What can hang from each mark:
K760: K217 K687 K750
K786: K701
K217: K760
K701: K687 K750 K786
K687: K230 K760
K230: K750
K750: K230 K760

Known rows, with every way that one mark hangs from another:
{K786 {K701 K687 {K750 K760}}}: .15 .14 .21 -.08 -.08 .01 -.08 -.16 -.27 .66 .08 -.27 .25 .02 -.02 -.22
 -.10 -.14 -.19 -.25 .19 -.19
{K701 {K687 K230 {K760 K750}} K786}: .09 .28 -.02 .24 -.05 .01 -.23 -.26 .09 -.02 .25 -.03 .11 .15 .13 -.11
 -.01 -.18 -.23 -.05 .26 -.50
{K217 {K760 K750}}: .13 .13 .13 .40 -.35 -.18 .02 .12 .21 .33 -.17 -.09 .06 .16 -.09 -.14
 -.12 -.54 -.20 -.04 .26 .08
{K760 K217}: .16 .07 .12 .17 -.30 -.16 -.01 .04 .23 .44 -.11 .23 .11 .23 -.16 -.14
 -.19 -.45 -.23 -.03 .20 .05
{K230 {K750 {K760 K687}}}: .22 .19 .10 .29 -.06 -.17 -.01 .01 .06 .60 .15 .10 .18 .05 -.14 .04 -.11
 -.15 -.23 -.43 .12 .23
{K701 K687 K750 K786}: .25 .37 .10 .14 -.06 .27 -.04 -.14 -.45 .55 -.09 -.04 .27 -.03 .03 -.31
 -.21 .14 -.15 .00 .33 -.19
{K786 {K701 {K750 K230}}}: .08 .07 .19 -.04 -.02 -.09 -.06 .03 -.07 .56 .19 .03 .23 .06 -.07 -.16
 -.17 -.09 -.19 -.28 .20 -.15
{K760 K217 K687 K750}: .09 -.15 .16 .30 -.37 -.25 -.10 .11 .41 .09 -.41 -.04 -.03 .07 -.21 -.09
 -.22 -.55 -.37 -.16 .19 .17
{K687 K230}: .02 .13 .03 .19 -.14 -.27 -.10 -.09 .26 .13 .24 .28 .17 .26 -.06 -.01
 -.02 -.49 -.22 -.04 .29 -.01
{K786 {K701 K750}}: .10 .13 .20 -.02 -.10 -.01 -.03 -.01 .01 .46 .07 -.06 .20 .03 -.10 -.21
 -.10 -.17 -.21 -.17 .15 -.01
{K687 K760}: .16 .28 .02 .04 -.10 -.14 -.06 -.02 .39 .19 .37 .07 .15 .24 -.03 -.04
 -.02 -.27 -.15 -.17 .20 .05
{K217 {K760 {K687 K230} K750}}: .00 -.03 .14 .46 -.31 -.31 -.02 -.04 .34 -.01 -.09 -.15 -.01 .16 -.09
 -.06 -.11 -.57 -.26 -.08 .24 .10
{K217 {K760 K687 {K750 K230}}}: .07 -.03 .17 .40 -.26 -.32 -.03 .07 .14 .25 -.08 -.14 .04 .11 -.09 -.07
 -.22 -.39 -.22 -.27 .29 .08
{K701 K687}: .11 .24 .17 .02 -.23 .03 -.07 -.03 -.17 .45 .01 -.05 .24 .08 -.05 -.18
 -.07 -.38 -.12 -.22 .35 .03
{K701 {K687 K230}}: .02 .18 .12 .07 -.19 -.07 -.13 -.15 -.05 .25 .17 .07 .22 .19 -.02 -.12
 .00 -.48 -.17 -.09 .35 -.11
{K230 K750}: .17 .29 .14 .25 -.13 -.01 .02 .12 .08 .59 .13 .27 .19 .08 -.16 -.03 -.07
 -.24 -.17 -.28 .17 .21
{K687 {K760 K217}}: .18 .17 .05 .08 -.17 -.14 -.06 -.01 .48 .25 .21 .15 .08 .32 -.08 -.08
 -.09 -.32 -.20 -.09 .15 -.06
{K760 K687}: .08 .08 .17 .18 -.18 -.20 -.02 -.04 .15 .16 .02 .02 .14 .05 -.15 -.07
 -.14 -.31 -.22 -.34 .20 .35
{K760 K217 K687 {K750 K230}}: .07 -.22 .17 .26 -.27 -.34 -.15 .15 .27 .17 -.25 .04 .01 .11 -.17 -.05
 -.29 -.42 -.38 -.31 .28 .00
{K701 {K687 K760}}: .12 .29 .12 -.03 -.15 .05 -.08 -.10 .06 .33 .27 -.10 .20 .18 .00 -.13
 .00 -.28 -.12 -.20 .28 -.04
{K701 {K687 K760} {K750 K230} K786}: .24 .35 .05 .07 .13 .18 -.12 -.18 -.38 .52 .29 .01 .26 .08 .13 -.20 -.22
 .37 -.12 -.15 .37 -.47
{K750 K230 {K760 K217 K687}}: .22 -.11 .07 .20 -.07 -.48 -.12 -.06 .02 .58 .12 .14 .15 .24 -.06 .01
 -.29 -.19 -.29 -.40 .24 -.13
{K217 {K760 K687 K750}}: .09 .02 .17 .44 -.35 -.24 .00 .06 .22 .14 -.18 -.23 .01 .08 -.13 -.10
 -.17 -.48 -.23 -.17 .22 .22

Rows:
.14 .11 .03 .32 -.10 -.27 -.08 -.08 .22 .44 .25 .39 .14 .29 -.09 .06
 -.04 -.38 -.26 -.07 .17 -.11
{K687 {K230 {K750 {K760 K217}}}}
.37 .24 -.07 .23 .14 -.15 -.09 -.09 -.37 .72 .14 .20 .28 .08 .08 -.13
 -.30 .29 -.19 -.15 .32 -.33
{K701 {K750 K230 K760} K786}
.02 .05 .15 .41 -.22 -.29 .03 -.14 .25 .12 .12 -.03 .06 .22 -.11 -.07
 -.14 -.42 -.22 -.11 .21 .14
{K217 {K760 {K687 K230}}}
.18 .34 .04 .18 -.09 .10 -.17 -.16 -.02 .18 .10 -.12 .14 .05 .10 -.18
 -.08 -.09 -.19 -.18 .24 -.34
{K701 {K687 {K760 K750}} K786}
.07 .15 .25 -.12 -.12 .12 -.05 -.09 -.21 .53 .05 -.21 .24 -.02 -.06 -.27
 -.11 -.17 -.17 -.20 .21 -.12
{K786 {K701 K687 K750}}
.07 .17 .03 .27 -.07 -.16 -.08 -.08 .58 .19 .46 .38 .04 .39 -.08 .07 .00
 -.32 -.25 -.01 .11 -.21
{K687 {K230 K750} {K760 K217}}
.23 -.02 .07 .21 -.19 -.37 -.08 -.10 .15 .45 -.07 .03 .11 .19 -.11 -.05
 -.22 -.32 -.29 -.25 .14 .11
{K750 {K760 K217 K687}}
.27 .19 -.05 .33 .08 -.17 -.09 -.25 -.18 .35 .04 .09 .19 .06 .03 -.12
 -.23 .16 -.26 -.03 .21 -.13
{K701 {K750 {K760 {K687 K230}}} K786}
.11 .15 .12 .17 -.16 -.07 -.10 -.14 -.07 .52 .15 .15 .18 .24 -.05 -.05
 -.04 -.38 -.21 -.11 .26 -.18
{K701 {K687 {K230 {K750 {K760 K217}}}}}
.05 .01 -.03 .23 -.20 -.31 -.18 -.03 .72 -.11 .17 .17 -.02 .38 -.02 .02
 .00 -.55 -.31 .09 .20 -.28
{K687 K230 {K760 K217 K750}}
-.04 -.08 .09 .32 -.24 -.36 -.16 -.01 .38 -.22 -.10 -.04 .03 .07 -.11
 .01 -.07 -.57 -.34 -.18 .28 .14
{K760 {K687 K230} K750}
.19 .41 .05 .13 -.04 .14 -.13 -.25 -.09 .29 .28 -.03 .19 .10 .10 -.18
 -.08 .03 -.14 -.20 .20 -.30
{K701 {K687 K760} K786}
.25 .27 -.02 .20 .05 .02 -.15 -.34 -.41 .50 .09 .01 .26 .10 .12 -.19
 -.15 .08 -.21 .07 .34 -.41
{K701 {K687 K230} {K750 K760} K786}
.13 .07 .12 .39 -.27 -.26 -.02 .15 .12 .40 -.04 -.02 .08 .19 -.05 -.09
 -.18 -.45 -.18 -.15 .32 -.08
{K217 {K760 {K750 K230}}}
.24 .11 .12 .30 -.14 -.19 .00 .01 .11 .65 .05 .17 .13 .11 -.18 .01 -.16
 -.19 -.28 -.33 .09 .15
{K230 {K750 {K760 K217 K687}}}
.02 -.11 .14 .26 -.24 -.31 -.08 -.12 .40 .05 -.01 .19 .03 .25 -.18 -.05
 -.18 -.49 -.32 -.09 .17 .06
{K760 K217 {K687 K230}}
.29 .23 .08 -.02 -.11 .02 -.04 -.07 -.36 .73 -.08 -.18 .30 .08 .00 -.21
 -.12 -.10 -.14 -.08 .39 .00
{K701 K687 {K750 K760}}
.16 .04 .04 .13 -.17 -.25 -.14 .13 .46 .21 .11 .11 .03 .29 -.04 -.02
 -.14 -.35 -.26 -.17 .24 -.24
{K687 {K760 K217 {K750 K230}}}
.17 .10 .04 .14 -.25 -.18 -.10 .08 .56 .14 .00 .04 .01 .26 -.07 -.08
 -.08 -.45 -.25 -.04 .17 -.09
{K687 {K760 K217 K750}}
.07 .01 .14 .08 -.01 -.23 -.10 -.20 .06 .36 .16 -.11 .17 .09 -.06 -.11
 -.09 -.16 -.27 -.23 .11 -.10
{K786 {K701 {K750 {K760 {K687 K230}}}}}
.15 -.08 .03 .25 -.17 -.45 -.12 -.18 .24 .28 .03 .11 .09 .28 -.09 .00
 -.17 -.41 -.32 -.15 .15 .00
{K750 {K760 K217 {K687 K230}}}
